Each row comes from the steps of one path. Every step used is in the known rows, and no mark comes twice. Write the path behind each row, first mark first.
Known rows
L -> X -> P: [-1.596  1.324 -0.382  1.461 -0.374 -6.286 -0.773  0.269  1.108  0.104
 -0.867 -2.292  1.976 -3.637  0.665  0.125  6.614 -0.106  0.493  4.967
 -2.191 -1.028]
Y -> R -> P: [ 1.602  0.027 -0.350  0.089 -1.349  0.882 -3.092 -2.979  1.901 -1.398
 -0.081 -1.146  5.470 -2.151 -3.993 -5.737 -2.565 -0.549  2.102  6.208
  1.679 -0.639]
C -> P: [ 2.420  1.706 -0.686  1.990 -0.473 -2.240  1.229 -1.859  0.927 -1.030
 -1.653 -0.585  0.710 -5.684 -0.923  3.079  1.665 -4.621 -1.340  3.985
 -0.389 -2.230]
R -> P -> X -> L: [-0.781  3.108  0.624 -2.309 -3.803  0.119 -3.956 -2.468  3.187 -4.602
 -0.062 -0.384  2.359 -2.805  1.091  1.157  2.554 -0.813  0.176  5.063
  3.182  1.045]
P -> X: [ 2.211  2.185  1.001 -0.352 -6.655  0.679 -1.857  1.484 -0.100 -2.077
  0.008  0.330  1.070 -2.726  2.062  0.974  2.384 -2.458  2.359  3.343
  2.106  0.275]
R -> P -> M -> W: [ 0.590  1.700 -1.735 -4.124 -6.099 -1.350  0.023 -2.679  4.987 -1.943
 -5.342 -0.809  1.230 -0.930 -2.977  2.282 -1.371  0.717  1.256  6.442
  4.293 -5.194]
R -> P: [-0.652 -2.537 -1.183  0.602 -1.972 -0.213 -3.108 -1.979  1.434 -1.204
 -2.127 -1.690  2.561 -1.194 -3.698 -3.352 -2.523 -0.166 -1.095  5.328
  2.561 -2.213]
Q -> Y -> R -> P -> M: [ 1.957  1.009 -1.568 -6.138 -5.036  3.290 -4.311 -2.348  4.492 -3.424
 -0.990 -0.593  3.575 -4.011 -1.460 -1.236 -0.560 -1.770  3.351  6.855
  3.455 -1.834]
L -> X -> Y -> Q: [ 3.132  6.442  3.363  1.944  3.337 -2.412 -0.899 -0.823  4.835 -1.043
  0.008 -1.885  5.912 -2.042  0.361  1.946  1.177 -3.282  3.240  2.783
 -2.780  2.378]
M -> P: [ 1.462  0.232 -3.511  1.314 -1.832 -0.453 -0.201 -2.480  1.997 -2.752
 -2.344 -2.594  0.923 -0.765 -1.674 -1.280 -0.432 -0.758  1.005  4.026
  1.082 -2.163]
L -> X -> Y: [ 1.479  1.617  2.791 -0.258  1.170 -5.412  1.425 -0.636  1.424 -1.388
 -0.967 -3.862  4.125 -2.805  0.341  2.153  1.703 -1.413  2.427  1.603
 -0.537  2.183]
P -> M -> W: [ 1.233  3.468 -0.765 -3.526 -5.604 -1.423  1.353 -1.954  4.436 -2.577
 -4.739 -0.099  0.375 -1.130 -1.396  3.316 -0.315  0.621  2.474  5.167
  3.313 -3.904]
Y -> C: [ 1.159  2.208  0.895  1.280 -0.910 -2.084 -1.038  2.509  2.332  1.923
  2.025  0.875  2.253 -4.182 -1.611 -1.274 -1.005  1.543  1.830  3.990
  1.554 -0.009]
C -> P -> X -> W: [ 2.256  5.966 -0.189  0.423 -4.836 -6.422 -0.875  0.152  3.454  0.928
 -0.120 -0.749 -1.013 -3.067  1.502  2.238  4.989 -2.856 -0.879  4.590
 -0.620 -1.158]
Q -> Y -> C: [ 1.765  2.852 -1.463 -1.592 -1.532 -1.157 -1.644  1.616  3.957  3.263
  4.273 -0.073  3.617 -2.749 -1.002 -1.826 -2.440  2.203  2.658  3.721
  3.338  0.595]
Y -> R -> P -> M -> W: [ 1.742  2.885 -1.317 -4.399 -5.783 -0.809 -0.017 -3.095  5.143 -1.945
 -4.284 -0.575  2.638 -1.385 -3.151  1.106 -1.386  0.475  2.831  6.893
  3.874 -4.448]
L -> X: [ 0.682  0.065 -1.297  0.948  0.428 -1.339  2.319  1.316  0.329 -2.145
 -1.038 -2.400  2.868 -4.684 -0.057  1.422  2.655 -1.301  0.637  1.359
 -2.037  0.492]
X -> L: [-1.264  4.137  1.408 -0.249  0.611 -0.899 -1.768 -3.148  3.018 -5.437
 -0.129 -0.158  1.347 -2.230  0.792  0.756  1.663  0.675  0.557  3.398
  1.132  2.353]
P -> C: [-1.132 -0.561  0.873 -0.199 -4.945 -1.175 -2.146 -2.532  2.953 -4.474
 -0.438 -0.302  1.299 -2.186  0.115 -0.998  2.256 -2.287  2.813  5.915
  1.047 -0.877]
R -> P -> X: [ 1.286 -0.402 -0.438 -1.113 -7.308  0.886 -3.670  0.480  0.603 -1.205
 -0.802 -0.604  2.308 -2.375 -0.149 -0.545  0.961 -2.394  0.650  5.173
  3.530 -1.525]
Y -> R: [ 3.774  4.655  1.935  0.999 -0.105  1.009 -0.633 -1.875  1.065 -2.634
  2.013  0.490  4.975 -2.936 -1.026 -4.570 -0.594 -0.771  5.911  4.006
 -0.753  2.539]
Q -> Y -> R: [ 4.403  5.398 -0.429 -1.855 -0.740  1.980 -1.256 -2.848  2.810 -1.355
  4.204 -0.481  6.317 -1.522 -0.428 -5.002 -1.993 -0.046  6.726  3.834
  1.001  3.103]
Q -> P -> C: [ 0.091 -1.093 -1.693 -2.009 -6.670  0.150 -2.491 -2.479  5.117 -5.657
 -1.040 -0.486  1.217 -0.607 -0.245 -2.283  3.904 -3.533  3.013  5.900
  2.431 -1.517]
Q -> Y -> X -> P: [ 1.137  2.643 -0.593  1.751 -0.648 -4.895 -4.303 -0.259  3.730  1.820
  0.764  0.434  3.362 -1.462  1.047 -1.391  4.186  1.308  2.878  5.719
  1.935 -0.562]

Write each row's path
[ 2.524  3.047  4.395 -1.138 -3.795 -4.030 -1.519 -0.524  1.077 -1.288
 -0.236 -1.856  2.924 -1.337  1.737  1.709  1.483 -2.279  3.655  3.001
  2.347  1.996]  P -> X -> Y
[ 4.379  4.063 -1.077 -1.389 -7.037  2.825 -3.102  1.397  3.839 -2.855
 -0.199  0.628  2.390 -0.803  1.877  0.061  4.148 -4.672  3.064  3.692
  2.312 -0.015]  Y -> Q -> P -> X
[-2.753 -0.377  0.121 -0.466 -4.520 -5.139 -2.384 -2.078  3.416 -2.773
 -0.359 -1.678  2.112 -3.663  0.951 -0.059  7.196 -2.176  2.319  7.477
 -0.864 -1.898]  L -> X -> P -> C
[ 1.366  2.518 -0.624 -3.535 -4.302 -1.171 -4.792 -0.041  4.984 -1.828
 -1.482  1.080  1.487 -4.248  1.867  2.108  4.933 -0.813  3.497  6.626
  2.816 -2.024]  Q -> Y -> X -> P -> M
[ 1.870  1.287  3.421 -1.741 -4.196 -3.825 -2.759 -1.178  1.594 -0.685
 -0.812 -2.577  3.757 -1.160  0.187  0.639  0.432 -2.196  2.459  4.294
  3.284  0.748]  R -> P -> X -> Y
[-0.616  2.020  0.667 -3.304 -4.863 -1.833 -3.734 -0.502  3.203 -3.218
 -2.642  0.160 -0.518 -4.222  1.317  1.824  5.110 -1.309  2.123  6.818
  1.140 -2.453]  X -> P -> M
[-2.063 -3.084 -0.464 -1.035 -5.597 -0.940 -3.947 -3.606  3.673 -3.666
 -1.288 -1.311  2.498 -1.972 -2.130 -2.546  0.768 -2.205  1.148  7.725
  2.461 -2.722]  R -> P -> C
[ 2.917  2.588  2.233 -1.401 -4.191 -3.914 -1.324 -1.387  1.856 -1.449
 -0.943 -3.108  2.999 -0.959  1.203  1.730  1.430 -2.465  3.551  3.688
  2.604  0.754]  M -> P -> X -> Y
[ 4.679  2.054 -1.693  1.412  0.001  0.741 -2.673  0.540  4.057  0.320
  1.355  1.437  4.853 -1.585  0.535 -0.677 -0.782  0.650  4.057  2.423
  3.865  1.205]  Q -> Y -> X
[ 2.799  2.814  0.586 -4.111 -3.729 -1.616 -1.189 -0.107  4.278 -1.439
 -1.726  0.165  0.989 -8.121  0.060  5.631  2.820 -4.292  1.311  5.995
  1.897 -2.755]  X -> Y -> C -> P -> M
[ 3.429  3.745 -0.433 -5.037 -4.534  2.489 -3.347 -0.694  7.078 -5.381
 -2.901 -0.014  1.641 -2.178  0.681  1.903  3.418 -4.346  3.654  4.873
  2.264 -0.989]  X -> Y -> Q -> P -> M
[-0.602 -1.188 -2.180 -0.517 -5.509 -1.129 -1.893 -3.940  4.020 -4.708
 -1.394 -1.892  1.388 -1.563 -0.690 -1.084  2.207 -2.575  2.687  6.846
  1.413 -2.736]  M -> P -> C
[-0.144  4.877  1.611 -1.752 -3.298 -0.037 -2.707 -1.721  2.669 -5.204
  0.485  0.322  1.551 -2.938  2.624  2.277  3.558 -0.885  1.322  3.812
  2.200  2.311]  P -> X -> L
[ 0.100  3.943 -0.632 -3.388 -5.758 -3.997  0.122 -2.163  4.806 -1.413
 -4.657 -0.394  0.284 -1.087 -1.023  3.106  2.056  1.133  2.311  6.726
  2.869 -4.638]  X -> P -> M -> W
[ 1.459  6.230  0.173 -2.481 -3.615  1.509 -3.575 -1.738  5.514 -5.745
  0.375  0.446  2.480 -1.666  2.485  1.621  4.842 -2.479  1.812  4.072
  2.310  2.049]  Y -> Q -> P -> X -> L
[-2.770  0.041  1.120  0.023 -5.196 -4.827 -3.777 -2.899  3.403 -2.928
 -0.321 -0.683  1.169 -2.139  0.683 -1.357  5.676 -1.608  2.571  8.149
  0.374 -1.978]  X -> P -> C
[ 3.901  7.490  4.432  1.328 -0.160 -1.366 -2.956 -0.757  4.585 -0.949
  0.463 -0.569  5.029 -1.026  1.301  1.696  1.057 -3.816  4.004  3.785
 -0.788  2.290]  P -> X -> Y -> Q
[ 1.703  0.717 -0.332 -4.732 -4.733  2.825 -3.956 -1.880  3.661 -4.089
 -2.118 -0.130  2.906 -4.681 -1.754 -0.976  0.155 -2.086  2.967  6.993
  2.631 -2.116]  Y -> R -> P -> M
[ 3.121  1.732 -0.935 -2.957 -7.205  2.120 -4.023 -0.635  1.702 -0.640
  1.688 -0.685  5.011 -2.302 -0.092 -2.455  0.116 -2.298  3.342  5.651
  3.780 -0.219]  Q -> Y -> R -> P -> X
[ 2.526  3.579  3.455 -0.816 -2.853 -4.566 -1.670  2.508  2.801  2.735
  2.450 -0.207  3.742 -3.994  0.016  0.654  0.370  0.146  3.483  4.167
  2.794  1.098]  P -> X -> Y -> C
[ 1.359  1.447 -0.646 -2.018 -4.481 -0.805 -2.457 -2.439  7.257 -5.002
 -0.611 -1.482  3.941 -1.049  0.260 -0.454  4.990 -5.029  3.858  5.719
  0.593 -0.560]  L -> X -> Y -> Q -> P -> C
[ 3.109  3.303  2.136 -1.759 -3.750 -3.926 -1.857  2.558  3.865  2.116
  2.198 -0.297  3.733 -3.234 -0.170  0.102  1.152 -0.462  3.619  4.158
  3.469  0.852]  Q -> P -> X -> Y -> C
[ 0.261  4.433 -0.538 -2.029 -3.763  0.034 -2.495 -2.734  3.459 -5.342
 -0.156 -0.808  1.605 -2.472  2.083  2.226  3.614 -1.105  1.268  4.439
  2.433  0.931]  M -> P -> X -> L
[ 1.761  2.576  2.331 -0.164  0.598 -5.510  0.394  2.448  2.946  2.678
  1.990 -1.631  4.644 -5.031 -1.013  0.907  0.482  0.698  2.605  3.158
  0.753  1.250]  L -> X -> Y -> C
[ 1.982  0.667  1.338 -0.691 -0.717 -1.269 -3.161 -3.610  2.352 -0.941
 -0.068 -2.146  6.378 -1.623 -3.814 -5.079 -2.621 -0.687  2.928  6.124
  2.003  0.166]  X -> Y -> R -> P
